Each row comes from the steps of one walk. Every step used is in the known rows, and no mark comes twice. Write the walk behind each row, first mark first.
Known rows:
J-H-N: [ -2.5  -0.1 -18.4  13.2 -41.7  30.6   7.9  -8.3   6.4   2.2 -19.9  -4.4
  -9.5  -6.2  32.0   8.4  11.2  -4.8  -0.8 -24.0   2.3   5.9 -29.3  14.9
 -15.5   1.1]
C-V-F-J: [ -5.3 -26.3 -20.6  29.6   7.1   2.8  -5.6  26.7  32.6   7.1   6.1   5.2
  -3.2  10.1  20.5 -17.0  15.1 -16.8 -11.1 -23.5 -32.2  -3.5  11.0 -22.7
  -1.0  15.0]
V-F-J-H: [ -8.8 -31.3 -38.4  34.7 -17.0  -4.5   6.7  19.2  34.3   8.2   2.2 -23.9
  -2.9  12.2  29.9  -7.9  23.6 -10.3  -6.3 -17.7 -11.5 -12.6   6.0 -13.4
  -9.0  33.7]
C-V-F-J-H: [-19.0 -26.8 -50.6  42.3 -22.2  -3.0   8.0  25.5  43.9   9.5   6.7  -2.7
  -5.1  16.2  45.8  -9.7  17.5 -20.8 -17.0 -36.8 -20.2  -6.6   2.5 -12.8
  -6.6  25.3]
V-F-J: [  4.1 -29.6  -7.3  21.4  11.9   1.7  -6.2  18.7  23.0   3.6   2.2 -15.7
  -1.2   6.9   6.0 -13.7  20.3  -5.0  -2.2  -4.4 -22.7  -9.1  15.6 -24.0
  -2.4  24.1]
N-H-K-P-R-E: [ 57.5 -21.8 -18.9   8.8 -44.0 -22.7 -45.1 -31.5 -12.3 -22.9   6.1  -7.6
   1.0  22.8 -19.4  11.4   2.9 -21.6 -61.8 -14.7 -30.8  50.1 -31.7  15.5
 -52.8   4.1]
R-S-K-P: [ 19.9   2.1 -29.4 -11.1 -17.6 -13.0  17.2  14.6 -44.8  -3.8 -20.5  -9.1
  -7.6   6.5  -7.4   3.5  -7.5  21.3 -33.1   0.4   5.9  -4.6 -28.6   9.0
  -0.7  26.0]
X-P-R-S: [ 21.7 -53.0 -15.7  -7.9 -32.0   5.2   9.8   6.8 -26.7 -28.5   5.4 -23.8
  14.4   4.8 -10.0  10.7 -30.0   2.2 -49.3   7.2  -4.0   8.1 -20.7  36.3
 -34.3  26.6]
J-H-N-X-P-K-R-S: [ 27.4 -34.1 -38.9  -5.3 -56.0  21.4  39.5  42.7 -27.0 -29.3 -45.3  -0.8
  15.7  -4.4  31.7  29.6 -17.2   5.1 -33.3 -25.1   5.3 -10.2 -52.6  65.2
 -20.8  13.8]
K-R: [ 11.9  -9.2  10.6   5.8   0.0  -1.8  26.8  24.2 -10.5 -21.2  -0.3  21.0
  16.0  -0.5  -0.2  17.8   4.0 -14.5 -17.5  -6.4  -9.7   0.3 -11.3   7.7
   5.1  11.3]
C-V-F-Y-R-S: [ 11.1 -68.7 -29.4 -21.3 -37.8 -14.3   1.2  15.2  23.1 -23.6  -4.9  10.0
  23.1  46.0  28.7   6.7  -3.9 -12.4 -35.3 -28.3 -41.0  12.6   6.2  -8.3
  -2.9  11.1]
Y-R: [ -4.8 -17.0  -0.1  -1.2   7.6  -8.9  -5.8  -7.7  -2.1 -18.1   6.2  -1.1
  14.9  16.5   3.3  13.8 -11.1 -36.2  -4.6   7.2 -28.4  -9.0   6.8  -3.3
 -10.9   4.1]
P-K-R: [ 10.5 -20.5   8.7  -2.2  11.9  -0.1  25.5  15.5  -9.1 -13.4 -10.5  19.5
  13.2  -9.7 -15.9  21.9  -5.8 -14.4 -26.7 -16.0 -13.5 -12.3 -15.7  19.4
  17.2   0.4]
R-Y: [ 12.9  -3.3  -8.4   0.0 -28.8  -9.6  -9.2  15.7  17.3 -10.8  -7.7  -4.7
   4.1  10.8  13.3   0.0  -8.2  21.5   3.6 -11.5   8.7   7.2   8.2  -2.5
  -9.3  -3.7]
S-P-K-R-E: [ 29.3 -33.3  -3.3 -25.5 -20.1 -17.9   3.4   1.5 -17.3  -3.5  -3.5  13.4
  23.5  -4.4 -30.6  29.0  -3.3 -17.7 -33.2  -4.8   3.5  -5.8 -10.8  34.7
 -22.2  12.4]
J-H-N-X-P-K: [ -6.8  -4.6 -38.3   2.0 -42.4  20.4 -14.4  -0.3  -3.0  -4.8 -42.8 -28.4
  -3.9  -5.5  31.2  12.7 -10.4  -4.0 -15.3 -23.0  12.2 -11.4 -37.9  35.7
 -21.0  -6.2]
N-X-P-K-R: [  7.2 -13.2  -9.4  -5.9  -0.5 -11.8   4.9  32.5 -19.4 -27.8 -22.4  -1.8
  20.7   1.2  -2.0  22.0 -18.7 -12.5 -31.2  -4.3   0.8 -15.7 -19.9  28.1
  -0.2   5.5]
V-F-Y-R-E: [ 34.5 -68.5  -0.3 -33.1 -31.2 -24.6 -35.5 -17.0  31.8 -32.1  -0.6  -3.8
  36.4  39.3   9.3   5.0  19.2 -21.7 -18.9 -19.3 -32.2  20.9  22.5 -16.6
 -20.4   9.6]
V-F-Y-R-S-K: [ 10.5 -59.9 -29.9 -30.4 -19.3 -21.9  -6.3   4.4   2.8 -13.7 -22.9 -23.5
  16.1  52.8   2.5   2.6   6.3   0.5 -42.2 -14.8 -30.9  -3.0   9.4 -24.3
  -4.4  18.4]
S-P: [-15.5   4.8 -16.2  -5.1 -18.4 -12.2 -11.9  -7.4 -14.2  20.9   0.6 -17.2
  -4.9   8.9 -10.5  10.4  -2.8  -8.4 -10.7  16.2  14.2  -6.8  -5.6   2.8
 -22.3  15.7]
F-J-H-N-X-P: [-15.0  -7.3 -48.6  33.3 -30.8  32.9 -10.1  20.5   1.0   1.5 -23.7 -37.6
  -9.8   9.0  38.3  -1.2   2.5   0.4  -3.0 -10.1  -4.4   3.6 -10.8  14.9
 -38.2   8.0]
H-N-X-P-R-S-K: [ 24.1 -26.9 -29.8 -24.6 -20.8  30.8  -8.7  17.5 -38.6 -30.7 -38.0 -37.6
   4.6   6.4  -6.4  -2.4 -11.4   7.2 -43.4   3.4  -1.5  -1.4 -30.4  35.0
 -57.4   4.0]
V-F-J-H-N-X-P: [ -0.4 -23.4 -46.0  30.2 -41.7  19.6 -18.9  26.4  18.6  -8.9 -29.5 -41.4
  -3.1  11.2  52.5  -6.1  19.2  -8.9  -7.1 -17.4  -6.7  -6.4 -18.2   1.4
 -37.0  29.4]
H-N-X-P-K-R-Y: [ 29.9 -15.5  -5.8  -6.9 -42.5  15.4 -10.8  39.1  -6.9 -39.9 -51.2  -1.0
  18.0   0.6  20.2  23.9 -18.5   8.8 -24.1 -27.6  -0.5  -0.6 -31.3  29.8
 -18.8  -8.5]
C-V-F-J-H-K-R: [  2.8 -33.3 -51.3  55.9 -17.2  -2.2  17.1  35.0  36.3  11.6   5.4  12.4
   1.8  22.2  37.1   2.1  28.3 -42.4 -54.8 -46.9 -58.3   0.5  -7.2 -10.7
  -2.2  13.5]
C-V: [ -9.3   4.4 -12.0   7.1  -5.0   1.8   0.6   7.4   9.2   1.6   4.9  19.5
  -2.0   3.4  15.6  -3.0  -5.4 -11.9 -10.2 -19.2  -9.3   5.5  -4.2   0.1
   2.5  -9.1]

Write each row's walk:
[ 35.3 -40.7 -14.9 -13.6 -26.8   4.6  20.0  14.7 -34.0 -38.1   2.8  -7.0
  14.4  -7.3 -13.2  13.5 -12.4   0.1 -42.0  10.5  -5.2   9.3 -30.0  38.1
 -26.4  30.6]
K-P-R-S
[  7.0 -22.6 -24.4 -16.4   6.6 -13.2  14.1   6.6 -24.1 -10.7 -10.1  -8.9
   7.7  27.0  -8.5   5.7 -16.4 -10.1 -22.4   4.8 -23.0 -18.2   3.3   1.9
 -14.2   8.8]
Y-R-S-K
[  8.5   7.6  -7.1  -3.9 -24.7  23.1 -27.0   8.1 -15.5 -17.0 -31.9 -16.5
  -0.3  -0.3  23.1   2.6  -3.7   1.5   0.4  -0.6   4.3   6.9 -25.0  14.6
 -28.0  -4.7]
H-N-X-P
[ 12.4 -39.3 -29.3 -10.1 -18.3  -1.1   4.2   2.2 -36.2 -16.9  -8.2 -37.6
   4.8  15.3 -22.1   4.2 -26.3   4.5 -65.9   1.9  -2.9  -0.8 -20.9  20.4
 -33.9  24.5]
X-P-R-S-K
[  0.5 -33.4 -28.2 -19.9 -25.3 -18.8   9.6   3.9 -27.9  -1.7   4.3 -11.8
  13.9  24.4  -6.2  23.6 -24.4 -20.0 -16.0  26.1 -10.6 -14.6  -1.6  20.3
 -36.8  26.1]
Y-R-S-P
[-19.0  -8.6 -18.5 -12.4  -8.5  -8.3 -14.0 -15.1 -12.4  29.3  -9.6 -18.5
  -6.9  -1.9 -26.5  15.4 -13.4  -8.8 -19.9   5.9  10.6 -20.5  -8.8  13.3
  -8.2   4.0]
S-P-K
[ 10.6 -27.3 -60.2 -10.3 -49.6  25.4   4.5  17.2 -28.1 -26.2 -37.9 -45.6
   4.1  13.4  18.5   4.3  -8.8   2.0 -48.8  -9.7   9.7  -4.8 -38.9  44.5
 -62.2  14.1]
J-H-N-X-P-R-S-K
[  2.4   5.4  -3.0   2.5  14.3  -7.7  21.1  19.9 -21.1  -9.5 -14.4   7.7
   6.1  10.8 -11.7  10.0   7.6 -12.7 -33.7 -12.1  -8.7  -9.8 -11.3  -6.8
   5.7  10.2]
S-K-R
[ 11.1  -5.8 -24.3 -14.0  -0.7  -4.3  20.9  14.0 -24.1   9.3 -15.7  -7.9
  -6.3  11.0 -11.6  -7.6  -5.9  25.8 -17.4  -0.9   4.5  -9.8  -3.3   5.0
  -3.8   5.1]
R-S-K
[ 56.3 -22.1   3.3  -3.5  -8.1  -6.3   0.5   2.2  -1.3  -8.7   5.5  27.8
  20.4   4.9 -11.2   8.8  17.4 -17.4 -35.5 -15.0 -33.4  22.8   1.1  15.2
 -14.5 -15.8]
H-K-R-E
[  2.5 -82.1 -35.0 -40.9 -41.4 -24.4 -13.8  -7.6   1.5   2.9 -19.7 -29.0
  19.0  39.3 -12.8  24.9 -11.6  -8.3 -44.8  -4.3 -20.9 -12.9   1.3   4.1
 -14.2  24.8]
V-F-Y-R-S-P-K
[  2.3 -28.8 -28.9 -25.1 -21.6  -8.2  13.0   4.0 -26.0  25.6 -12.7 -13.0
  -3.0  -0.6 -26.8  14.9 -24.4  16.2 -21.8  10.3  14.5 -19.5 -12.3  34.2
 -12.3  11.2]
R-S-P-K
[ 49.1 -37.1   1.1 -19.2 -25.4  -4.1 -15.8 -11.2 -15.7 -46.4  12.3  -2.4
  25.6  -9.6 -17.4  10.3   3.8 -20.5 -35.6   2.1  -5.7  21.6 -17.8  30.3
 -40.3  19.7]
K-P-R-E
[ -1.3 -33.1 -56.0  45.6 -13.4  15.0  -7.9  -6.2  -1.3   6.3  13.1 -38.4
  -8.4   8.8  -6.4   6.9  10.5 -30.9 -64.2  -7.7 -43.8  12.0 -11.2  10.9
 -32.0  12.3]
F-J-H-K-P-R
[ 28.2 -33.2 -19.4 -19.0 -14.0  -9.8  32.0  50.1 -33.5 -31.7 -25.3   2.9
  24.0   0.9  -1.7  21.5 -28.5  11.0 -32.3  -0.9   4.1 -16.1 -23.2  48.9
  -4.1  12.9]
N-X-P-K-R-S
[ 43.9 -26.1 -35.3  13.7 -46.4 -13.7  -8.0  -6.1 -30.5 -16.1  -2.6 -12.1
  -9.2  25.1 -14.4  14.9 -12.7  -1.7 -67.5  -6.3 -30.9  36.3 -43.5  23.3
 -36.8  14.9]
N-H-K-P-R-S
[ 22.8 -42.4 -28.5 -22.5 -22.2   0.4   3.7  29.5 -24.0 -41.6  -4.6 -28.1
  22.4   8.8  -4.6   2.1 -24.6   6.2 -30.9  19.8   5.6   0.4  -8.9  45.6
 -47.7  15.4]
N-X-P-R-S
[ 43.0 -38.2 -26.4  -4.0 -22.4   8.0   3.1  -1.9 -30.8 -15.3   3.2 -12.6
   4.7  -0.8 -21.6   9.2  -6.1  -7.3 -63.9   6.5 -32.6  15.7 -28.6  32.6
 -26.2   7.7]
H-K-P-R-S
[  5.8 -16.9 -28.2 -18.0 -32.8  -9.8  15.6  11.4 -26.7  17.6  -2.3 -11.2
  -1.2   8.5 -10.3  10.4 -13.9  17.0 -12.2  20.7  16.9  -6.1  -8.3  23.9
 -26.0  23.1]
R-S-P
[ -2.4 -45.8 -29.7 -26.6 -14.5 -16.3   6.8  -3.9 -27.0   6.7  -5.5 -13.4
  11.6  15.1 -23.1  29.5 -34.4 -19.1 -25.3  16.4 -14.1 -28.1  -5.3  31.0
 -23.7  15.3]
Y-R-S-P-K
[ 13.6 -19.6  -3.1  -1.2 -12.5   3.0  -6.0  -3.5 -21.2 -34.8   5.7 -12.8
  10.8  -7.3 -13.4  13.5  -2.7 -23.6 -39.6   6.7  -8.3   8.3 -27.9  17.2
 -22.1  24.6]
K-P-R
[-12.2 -24.2 -16.2 -11.1 -15.2  -0.1 -14.6 -11.8 -13.6  -2.0  10.2 -29.0
   6.8   4.6 -29.3  14.0  -5.7 -27.3 -35.3  20.4   3.7  -4.3  -7.4  16.5
 -47.2  18.9]
S-P-R
[ 14.5 -33.7 -24.1 -19.5   3.6   6.7  17.6  10.0 -22.8 -14.3  -6.2 -19.9
   4.7   7.0 -29.5  -4.3  -6.8   6.3 -42.8   3.3  -6.7  -7.3  -5.5  20.2
 -28.7   8.3]
P-R-S-K
[ 33.6  -8.6 -31.5  24.7 -60.4 -24.7 -44.6  -9.4   1.2 -23.1  -9.0 -23.1
  -8.3  35.4  -1.2  14.9 -12.0  -3.8 -61.4 -22.8 -25.1  43.3 -32.6  -0.7
 -41.5   4.1]
N-H-K-P-R-Y
[  5.4 -33.8 -37.5 -23.8 -23.6 -15.8  -0.7  -2.4 -36.1 -16.0 -20.8 -20.2
   7.5  45.8  -8.4  19.0 -11.8   5.6 -51.4  -6.1 -25.6  12.2  -8.0  -6.5
  -2.6  18.1]
F-Y-R-S-K-P
[ 15.9 -15.4 -29.7 -12.6  -9.6 -21.5  10.8   7.8 -45.8 -22.3 -14.0  -9.5
   7.7  22.8  -3.5  17.4 -17.7 -13.7 -36.9   7.1 -21.1 -13.1 -21.3   4.7
 -11.4  29.4]
Y-R-S-K-P
[ 17.3 -25.7 -17.5 -13.9 -31.8 -11.6  41.7  34.4 -38.2  -4.8  -2.1  10.0
  14.3   9.1 -10.3  27.6 -10.1   2.6 -29.0  13.3   8.1  -5.2 -19.2  31.8
 -20.6  35.1]
K-R-S-P
[ 10.0 -47.6 -47.0 -19.1 -41.0 -27.9  -8.7  12.2  -9.0 -23.2 -23.1  -5.3
  12.9  52.6  21.9  10.5  -0.5 -15.7 -66.7 -32.5 -36.8   7.8 -19.0 -20.6
   0.1  30.1]
C-V-F-Y-R-S-K-P
[-11.5 -14.2 -29.9  37.7 -17.8  44.6  10.8   4.2  12.3  16.6 -12.3 -15.1
 -16.7  -2.5  24.0  -1.4  15.6  -0.6   1.9 -21.9 -18.5   5.9  -6.0   6.0
 -18.9   3.0]
F-J-H-N
[ 17.3 -54.4 -67.8  30.7 -45.6 -13.3  31.2  38.7  -0.2  27.1  -1.1 -19.9
   2.8  27.9  12.4  15.2  19.9 -14.4 -57.4  -8.8 -31.1 -10.5 -10.9  11.9
 -29.9  45.0]
V-F-J-H-K-R-S-P
[ 10.8 -56.0 -59.5  14.8 -39.1  45.1  12.5  33.0 -10.5 -25.2 -15.6 -44.7
   5.1   5.5  20.1   2.1  -9.1   5.5 -28.9  -1.8 -12.9   6.0 -16.1  51.3
 -66.9  18.8]
F-J-H-N-X-P-R-S
[ -5.6 -16.7  -8.3  -7.0  -6.8 -11.3  12.9   9.5 -22.9   8.0 -10.7   2.5
   9.4  -1.6 -27.4  32.3  -9.6 -21.8 -36.9  -0.7   0.9 -19.0 -20.9  20.8
  -2.7  16.2]
S-P-K-R
